Each row was made from one small tree. The marks that hang from a mark follow it in brackets, in alphabetical order. Every link used is in the known rows. Write each row's tree.
Known rows:
V(F(S)): [-1.32 0.03 -0.95 0.50 1.11 0.96 -1.24 -1.94 1.57 2.88 0.96 1.16 -2.11 1.12 0.16 -3.28 -0.44 -0.56 -0.90 0.11 0.40 1.38 -0.78 -0.65 0.04 -0.12]
E(S Z): [-2.27 -1.87 1.37 1.87 2.88 0.52 0.71 -0.81 1.08 0.36 -0.09 -0.53 1.70 -2.83 -2.08 -1.14 0.01 1.60 -0.06 -0.02 1.67 3.57 7.62 -0.95 -1.95 -0.55]
P(N Z(W(S(F)))): [-3.10 0.97 -0.42 -3.34 -1.23 2.33 2.46 2.00 0.20 1.95 3.41 -0.82 0.15 0.33 -1.90 0.88 1.83 1.54 -1.19 0.00 -0.05 0.80 -1.84 -1.00 -2.47 2.69]
Z(E P W): [1.01 2.85 -0.89 -2.09 0.20 1.88 0.64 1.79 1.91 -1.81 4.28 -0.48 -0.82 0.70 -3.40 4.70 -0.62 4.95 1.54 -1.05 -0.41 -0.77 -0.92 1.05 2.12 -0.64]
P(N Z(E)): [-0.49 0.45 -0.14 -1.51 -1.54 -0.24 1.24 1.89 -1.29 1.54 0.38 -0.67 1.43 -0.82 -3.47 3.18 -1.23 0.52 0.62 -0.47 -0.55 0.23 -0.08 1.33 0.74 -5.73]
Z(E(S) P(N) W): [-1.83 1.79 1.19 -2.01 -0.70 2.19 3.02 2.51 1.82 -1.25 5.21 -0.93 -0.98 -1.40 -6.22 3.64 0.44 4.59 2.72 -2.77 2.66 0.44 1.47 0.44 2.96 -3.23]
W(Z(E(S(F)) P)): [-0.14 -0.04 -1.03 -0.31 0.58 2.13 1.25 0.26 2.83 1.12 2.60 2.45 -2.30 -0.35 -3.72 1.15 0.23 3.95 -0.61 -1.39 -0.89 0.81 5.81 -0.83 -0.40 -2.29]
P(N Z(E W(S))): [-0.59 1.92 -0.10 -2.68 -0.45 1.67 2.23 0.85 -0.11 0.72 2.78 -1.14 1.18 -0.34 -3.42 4.19 -0.16 2.64 0.94 -1.22 -0.27 0.42 -0.81 0.82 0.48 -2.35]
V(F): [-0.66 -0.70 0.09 0.20 0.14 1.66 -0.18 -1.17 0.54 2.28 -0.16 0.88 -0.59 0.51 -1.03 -1.19 -0.14 -0.63 -2.50 -0.53 -0.27 0.37 -2.12 1.05 -0.70 0.39]
W(S Z(P)): [1.90 2.06 1.43 -0.84 2.29 3.07 0.80 -3.10 1.60 0.29 2.43 2.24 -1.58 0.32 -0.41 -0.20 1.43 5.09 0.50 0.84 -0.73 0.37 4.76 -0.83 -0.64 1.37]
N(P(Z(E W(S)))): [0.27 1.56 0.70 -1.72 0.44 0.77 0.70 -1.47 -0.48 0.89 0.62 0.34 1.30 0.03 -2.54 4.88 -1.54 3.33 0.06 1.20 -1.22 1.72 2.24 3.24 -2.52 2.22]
S(F W(Z)): [-1.00 0.71 -1.97 0.47 -0.81 1.81 0.12 1.78 0.28 1.98 2.58 2.37 -2.29 -0.36 -1.28 -0.06 0.81 0.85 -2.46 0.79 -1.05 0.01 0.06 -2.29 -1.61 4.49]
N(P(Z(E W))): [-0.57 0.93 0.28 -1.46 -0.93 0.24 0.41 0.58 -1.07 0.68 0.31 0.33 1.61 -0.39 -3.54 5.76 -2.30 2.63 0.45 1.03 -1.13 2.07 1.03 3.67 -2.20 1.22]
V(F(S(W(Z(E))))): [-0.04 1.88 -2.49 1.67 1.10 2.10 -1.26 -1.28 1.59 3.57 2.76 3.14 -3.38 0.26 -2.74 0.19 -1.62 1.43 -1.31 -0.11 -0.90 0.85 0.29 -1.20 1.45 -0.74]
P(N Z(W)): [-2.45 1.21 0.70 -2.53 -1.37 1.26 2.15 2.80 -1.33 0.75 2.57 -1.44 1.58 -0.88 -3.09 2.96 0.54 1.45 1.06 -0.15 0.74 1.46 -2.02 0.25 -0.77 0.07]
E(S): [-1.19 -1.04 0.99 0.64 0.89 -0.27 0.88 -0.46 0.38 0.12 0.03 -0.24 0.21 -1.21 -1.05 -0.84 0.24 -0.35 0.41 -1.15 1.70 1.28 3.10 -0.22 -0.34 -0.85]
S(F W(Z(E P))): [0.82 2.35 -2.83 -0.54 -0.45 2.39 0.05 2.66 1.68 1.02 4.80 2.69 -3.13 0.25 -3.67 2.43 -0.09 4.35 -1.46 0.70 -1.83 -1.15 0.86 -1.06 0.53 1.01]
W(S Z): [1.08 0.64 0.83 0.25 1.73 2.08 0.62 -3.70 0.86 0.91 0.27 2.23 -0.81 -0.14 0.42 -0.62 0.95 2.13 -0.33 -0.05 -0.95 0.65 3.74 -1.31 -1.00 1.08]
F(S): [-0.57 0.88 -1.20 0.39 0.89 -0.82 -1.19 -0.82 1.08 0.57 0.98 0.17 -1.58 0.80 1.15 -2.10 -0.26 0.01 1.57 0.80 0.61 1.01 1.40 -1.64 0.75 -0.40]
F(S(W(Z(E)))): [0.73 2.60 -2.50 1.42 0.98 0.27 -1.06 -0.13 0.99 1.23 2.80 2.35 -2.73 -0.24 -1.81 1.22 -1.50 1.97 1.16 0.38 -0.70 0.53 2.39 -2.15 2.26 -0.98]
W(S Z(E P)): [3.04 2.35 0.18 -0.68 2.00 2.78 0.51 -2.77 2.17 0.13 2.51 2.33 -1.54 0.38 -1.75 2.14 0.11 5.70 0.55 -0.26 -1.67 -0.55 4.73 0.01 1.03 -1.99]
S(F W): [-1.61 0.59 -2.39 -0.14 -1.00 0.14 -0.27 3.29 0.13 1.07 2.75 0.55 -1.91 0.21 -0.78 -0.75 0.49 -0.41 -2.43 0.90 -0.26 -0.99 -2.70 -1.43 -0.62 4.06]
N(P(Z(W(S)))): [-0.74 1.42 1.91 -1.88 0.78 1.10 0.68 -1.72 -1.19 1.00 0.69 0.11 1.28 -0.13 -1.09 2.60 -0.19 2.81 -0.14 2.24 -0.19 2.42 1.98 2.41 -4.17 5.42]

Which tree is each row?
[-1.15 2.21 0.59 -0.70 -0.72 0.93 1.81 3.28 0.51 -0.31 5.36 -0.18 -1.85 -2.06 -5.96 2.09 0.03 3.30 1.59 -0.99 2.85 -0.62 1.16 0.17 3.60 -3.45] -> Z(E(S(W)) P(N))
[-0.15 3.16 -0.97 0.20 1.97 3.30 -1.11 -1.03 1.77 3.08 5.26 3.12 -4.12 0.52 -2.06 -1.87 0.22 3.83 -0.68 1.81 0.23 1.39 0.77 -1.80 0.11 2.81] -> V(F(S(W(Z(P)))))
[-1.61 -0.05 -2.50 0.56 -0.54 -0.32 0.42 3.07 1.22 1.02 2.58 0.31 -1.84 -0.74 -3.21 0.78 -0.37 -0.30 -1.97 -1.36 0.57 -0.44 0.32 -0.70 0.60 -0.08] -> Z(E(S(F W)))
[-1.13 1.37 0.84 -2.04 -0.58 3.85 2.16 -0.54 1.99 1.65 4.11 2.42 -3.12 0.12 -2.02 -1.37 2.70 4.35 -0.92 0.59 -0.29 -0.17 3.00 -2.29 -0.76 1.15] -> W(S(F) Z(P(N)))
[-1.53 0.83 1.35 -1.59 -0.44 0.53 0.47 0.36 -1.68 0.86 0.38 0.13 1.65 -0.59 -2.17 3.65 -0.85 2.01 0.26 2.21 -0.09 2.86 1.03 2.76 -3.89 4.53] -> N(P(Z(W)))
[-2.02 2.19 -0.47 -1.34 -1.98 3.25 1.67 3.48 0.63 1.57 5.80 2.31 -3.56 -0.88 -4.06 0.23 1.92 3.68 -0.83 1.30 0.27 -0.34 0.23 -2.27 0.11 2.80] -> S(F W(Z(P(N))))
[-1.53 -0.01 1.14 -0.78 0.02 -0.10 1.25 0.13 -0.71 0.88 0.27 -0.08 1.82 -1.60 -4.66 4.84 -1.87 2.31 0.64 -0.18 0.70 3.29 4.06 3.32 -2.64 0.36] -> N(P(Z(E(S) W)))
[-1.32 1.26 -0.68 -0.08 0.69 2.42 0.93 2.02 1.47 1.33 4.87 2.27 -3.00 -1.12 -3.13 -0.69 1.50 3.49 -1.21 0.50 0.67 0.99 3.73 -2.10 -1.65 3.59] -> E(S(F W(Z(P))))
[-1.31 1.72 -1.83 0.87 1.09 0.98 -1.58 -0.13 0.79 2.87 3.06 1.10 -2.96 0.66 -0.78 -2.80 -0.49 -0.41 -1.48 1.12 0.99 0.66 -2.49 -1.36 0.68 2.61] -> V(F(S(W)))
[-1.32 1.35 -0.56 -2.48 -1.67 1.04 1.98 2.97 -0.78 0.50 2.42 -1.38 1.45 -0.84 -4.47 5.35 -0.87 2.06 1.18 -1.20 -0.19 0.75 -1.80 1.20 0.79 -3.22] -> P(N Z(E W))
[0.13 2.06 2.37 -1.60 0.43 3.52 2.18 -2.01 1.08 0.73 3.52 2.02 -1.88 -0.62 -2.26 -0.09 2.06 5.01 1.15 0.30 0.41 0.30 3.91 -1.30 0.67 -0.41] -> W(S Z(P(N)))
[1.22 2.24 1.32 -1.38 0.18 3.21 2.16 -1.75 1.70 0.48 3.25 2.24 -2.02 -0.55 -3.65 2.05 0.65 5.48 1.21 -0.83 -0.46 -0.56 3.99 -0.36 2.45 -3.80] -> W(S Z(E P(N)))
[-1.40 0.66 -1.49 -1.75 0.12 2.17 1.03 0.16 2.08 0.35 2.98 -0.03 -1.50 1.20 0.14 -0.24 1.71 1.61 -1.71 -0.71 -0.48 -0.28 -1.82 -1.43 -1.45 5.08] -> Z(W(S(F)))
[0.31 -0.90 0.17 1.33 0.95 1.01 1.05 -1.71 1.13 0.63 -0.34 1.87 -0.30 -1.56 -2.95 1.96 -0.87 1.59 0.49 -2.45 -0.14 1.59 5.97 -0.19 0.39 -4.00] -> W(Z(E(S)))
[-0.75 2.67 0.24 -2.64 -1.49 2.48 2.12 2.93 1.48 -1.35 5.02 -0.67 -1.14 -0.13 -5.33 4.65 0.11 4.85 2.18 -1.45 0.83 -0.64 -1.61 0.68 3.49 -2.35] -> Z(E P(N) W)
[0.57 1.75 0.82 -0.99 -1.18 2.50 1.82 0.40 1.03 0.26 2.98 2.10 -1.63 -0.93 -4.84 3.10 -0.10 4.79 1.60 -0.85 -0.41 -0.19 3.07 -0.04 2.56 -4.72] -> W(Z(E P(N)))
[0.59 1.32 -0.42 -1.31 1.23 3.34 0.69 -1.71 2.52 1.45 3.38 2.71 -2.65 1.09 -0.17 -1.32 1.97 4.33 -1.49 0.90 -1.63 -0.04 3.83 -1.68 -1.99 2.75] -> W(S(F) Z(P))
[1.39 1.57 -1.50 1.04 -0.04 1.04 0.01 0.74 -0.01 0.61 1.78 2.05 -1.24 -0.97 -2.77 3.38 -1.24 2.17 -0.34 -0.47 -1.19 -0.36 0.86 -0.44 1.51 -0.53] -> S(W(Z(E)))
[-3.67 -1.20 -1.17 1.72 1.82 0.96 0.34 2.64 1.29 1.38 2.52 -0.15 -0.20 -2.60 -2.77 -1.75 0.58 0.97 -2.38 0.79 1.52 2.66 4.91 -2.13 -2.61 3.38] -> E(S(F W) Z)
[-0.36 2.36 -1.57 1.29 1.30 0.68 -1.05 -0.41 0.38 1.42 2.95 2.29 -2.73 -0.37 -0.18 -1.00 -0.20 1.42 1.04 1.53 0.14 1.22 2.25 -2.98 0.46 2.26] -> F(S(W(Z)))
[-0.26 -0.28 -0.77 -0.16 0.65 2.36 0.84 -2.20 1.71 2.14 0.78 2.71 -1.96 0.60 0.59 -1.81 1.55 1.41 -2.30 0.11 -1.75 0.40 3.09 -2.15 -2.24 2.81] -> W(S(F) Z)
[-0.16 2.12 1.01 0.34 1.60 2.07 0.90 0.71 0.57 0.30 4.37 1.80 -1.85 -1.91 -3.30 0.56 0.98 3.91 0.65 0.32 1.56 1.32 4.59 -1.22 -0.39 1.89] -> E(S(W(Z(P))))
[-2.06 -0.50 -2.38 -1.79 -0.13 0.61 1.42 2.89 1.12 1.37 2.01 -0.80 0.99 -0.15 -3.48 3.22 -0.55 0.99 -1.03 -1.86 -0.59 1.72 1.06 0.33 -2.05 -0.94] -> P(Z(E(S(F)) W))
[0.12 1.75 0.52 -1.73 -1.50 1.13 1.32 1.81 0.86 -0.42 3.37 0.09 -1.24 -0.40 -4.17 2.42 -0.15 3.49 1.58 -0.70 0.54 -1.24 0.25 0.79 3.41 -4.89] -> Z(E P(N))
[1.20 0.76 0.62 0.08 1.56 1.87 1.16 -1.18 1.92 0.11 2.08 1.95 -1.12 -1.10 -3.87 2.42 -0.45 4.54 1.34 -1.50 0.02 1.07 6.64 0.20 0.98 -3.88] -> W(Z(E(S) P))
[-2.55 0.31 0.58 -1.86 -0.91 0.72 2.79 2.51 -0.33 0.66 2.30 -1.58 1.77 -1.91 -5.62 4.37 -0.52 1.66 1.63 -2.34 1.45 2.05 1.18 0.89 0.48 -4.22] -> P(N Z(E(S) W))
[-2.12 0.62 1.94 -0.66 0.85 2.25 1.34 1.47 1.10 -0.13 3.20 -0.41 0.40 -2.15 -3.86 0.26 0.75 4.82 1.14 1.68 1.47 1.96 4.78 -0.66 0.31 -1.43] -> E(Z(P(N)))
[-1.96 1.53 -0.66 -1.66 2.75 3.84 0.86 0.44 3.54 -0.19 5.32 -0.32 -0.64 0.08 -1.85 -0.05 1.86 6.36 -1.10 1.43 -0.44 1.72 3.81 -1.66 -2.48 5.37] -> E(Z(P W(S(F))))
[1.64 1.51 -1.45 -1.23 0.95 2.99 0.63 -1.51 3.05 1.30 3.22 2.91 -2.72 1.18 -1.64 0.88 0.76 5.03 -1.38 -0.16 -2.49 -0.76 3.84 -0.88 -0.27 -0.40] -> W(S(F) Z(E P))
[-0.37 2.25 -1.74 -0.71 -0.15 2.71 0.24 2.34 1.10 1.21 4.89 2.54 -3.19 0.05 -2.11 0.24 1.29 3.87 -1.61 1.63 -0.89 -0.30 0.75 -1.88 -1.22 4.21] -> S(F W(Z(P)))
[0.31 2.41 -2.11 -2.82 0.42 2.87 1.01 0.99 3.50 -0.47 5.16 0.28 -2.19 1.87 -2.14 2.48 0.77 5.10 -0.72 -0.83 -1.24 -1.35 -0.81 -0.22 0.59 1.88] -> Z(E P W(S(F)))
[-1.58 -0.52 0.85 -0.91 -0.88 -0.49 1.95 1.47 -0.88 1.50 0.44 -0.88 1.60 -1.97 -4.50 2.34 -0.86 0.26 0.92 -1.70 1.23 1.50 3.03 1.11 0.34 -6.82] -> P(N Z(E(S)))
[-1.66 1.73 1.02 -2.86 -0.22 1.92 2.24 0.56 -0.74 0.90 2.84 -1.40 1.29 -0.50 -2.12 1.91 1.22 2.19 0.69 -0.07 0.60 1.28 -0.98 -0.15 -1.03 0.97] -> P(N Z(W(S)))
[-1.28 3.08 1.74 -3.14 0.14 3.33 2.44 0.43 1.46 -1.11 5.75 -0.64 -1.37 -0.06 -2.82 1.42 2.23 5.11 1.77 -0.39 1.71 -0.24 -0.54 -0.59 1.56 2.04] -> Z(P(N) W(S))
[0.32 0.00 0.40 -0.52 -0.67 -1.03 -0.44 -0.33 -1.65 1.71 -1.66 0.84 1.58 -0.51 -2.51 3.74 -2.51 1.25 -0.12 1.96 -1.43 1.50 2.91 3.78 -2.17 -1.42] -> N(P(Z(E)))
[-2.11 -1.79 -0.32 -0.30 -0.83 -1.05 0.53 0.50 -0.34 2.97 -1.14 1.22 0.63 -0.97 -3.29 1.60 -1.54 0.27 -1.83 0.84 -0.63 2.47 5.23 2.60 -3.86 -0.50] -> N(P(Z(E(S(F)))))
[0.17 0.86 -1.23 0.20 0.91 -1.06 0.17 2.33 -1.18 1.37 1.62 -0.72 1.33 -1.64 -3.56 2.90 -1.64 0.30 -0.25 -0.36 0.46 1.04 1.60 0.91 -0.38 -2.42] -> P(Z(E(S(W))))
[-1.10 0.09 -2.83 -0.40 0.01 -0.72 0.24 3.70 -0.27 2.51 2.26 -0.22 0.13 -0.85 -3.37 1.72 -0.97 -0.24 -2.18 -0.30 -0.32 0.66 0.78 0.18 -1.47 -0.94] -> P(Z(E(S(F W))))
[-2.27 2.32 2.22 -1.85 1.97 4.11 2.32 0.37 2.20 -1.11 5.47 -1.10 0.20 -1.68 -3.84 1.16 1.85 7.05 1.53 0.84 1.59 1.89 3.91 -1.21 -0.03 2.05] -> E(Z(P(N) W(S)))
[-0.80 0.69 1.90 -0.53 -0.21 2.39 2.46 -0.03 1.48 0.46 2.89 1.78 -1.49 -2.05 -5.65 2.33 0.25 4.53 1.97 -2.05 1.26 0.94 5.96 -0.41 2.32 -5.58] -> W(Z(E(S) P(N)))
[-2.86 -0.08 -1.01 -0.50 2.36 3.01 0.86 0.01 2.78 0.49 2.68 -0.27 0.25 -0.26 -0.99 -0.42 1.36 3.46 -2.01 0.63 -0.60 1.95 3.05 -2.13 -2.99 5.25] -> E(Z(W(S(F))))
[0.47 -0.60 -0.39 -0.16 0.99 -0.97 0.48 0.39 -0.43 1.36 -0.37 -0.58 1.96 -1.03 -2.61 2.41 -1.55 0.27 0.28 -1.19 -0.09 1.54 3.69 1.54 -1.01 -5.07] -> P(Z(E(S)))
[-1.57 1.30 1.05 1.01 3.36 1.39 0.20 1.78 1.08 -0.26 4.41 -0.48 0.19 -2.98 -3.77 -0.12 0.42 4.72 0.37 1.76 2.44 2.65 6.42 -1.04 -0.82 2.00] -> E(S(W) Z(P))
[1.77 3.24 -0.42 -2.35 1.47 2.52 0.88 -0.31 2.51 -1.62 4.61 -0.28 -1.06 1.06 -2.23 3.52 0.15 5.69 1.20 -0.91 -0.45 -1.01 0.10 0.67 1.70 0.27] -> Z(E P W(S))
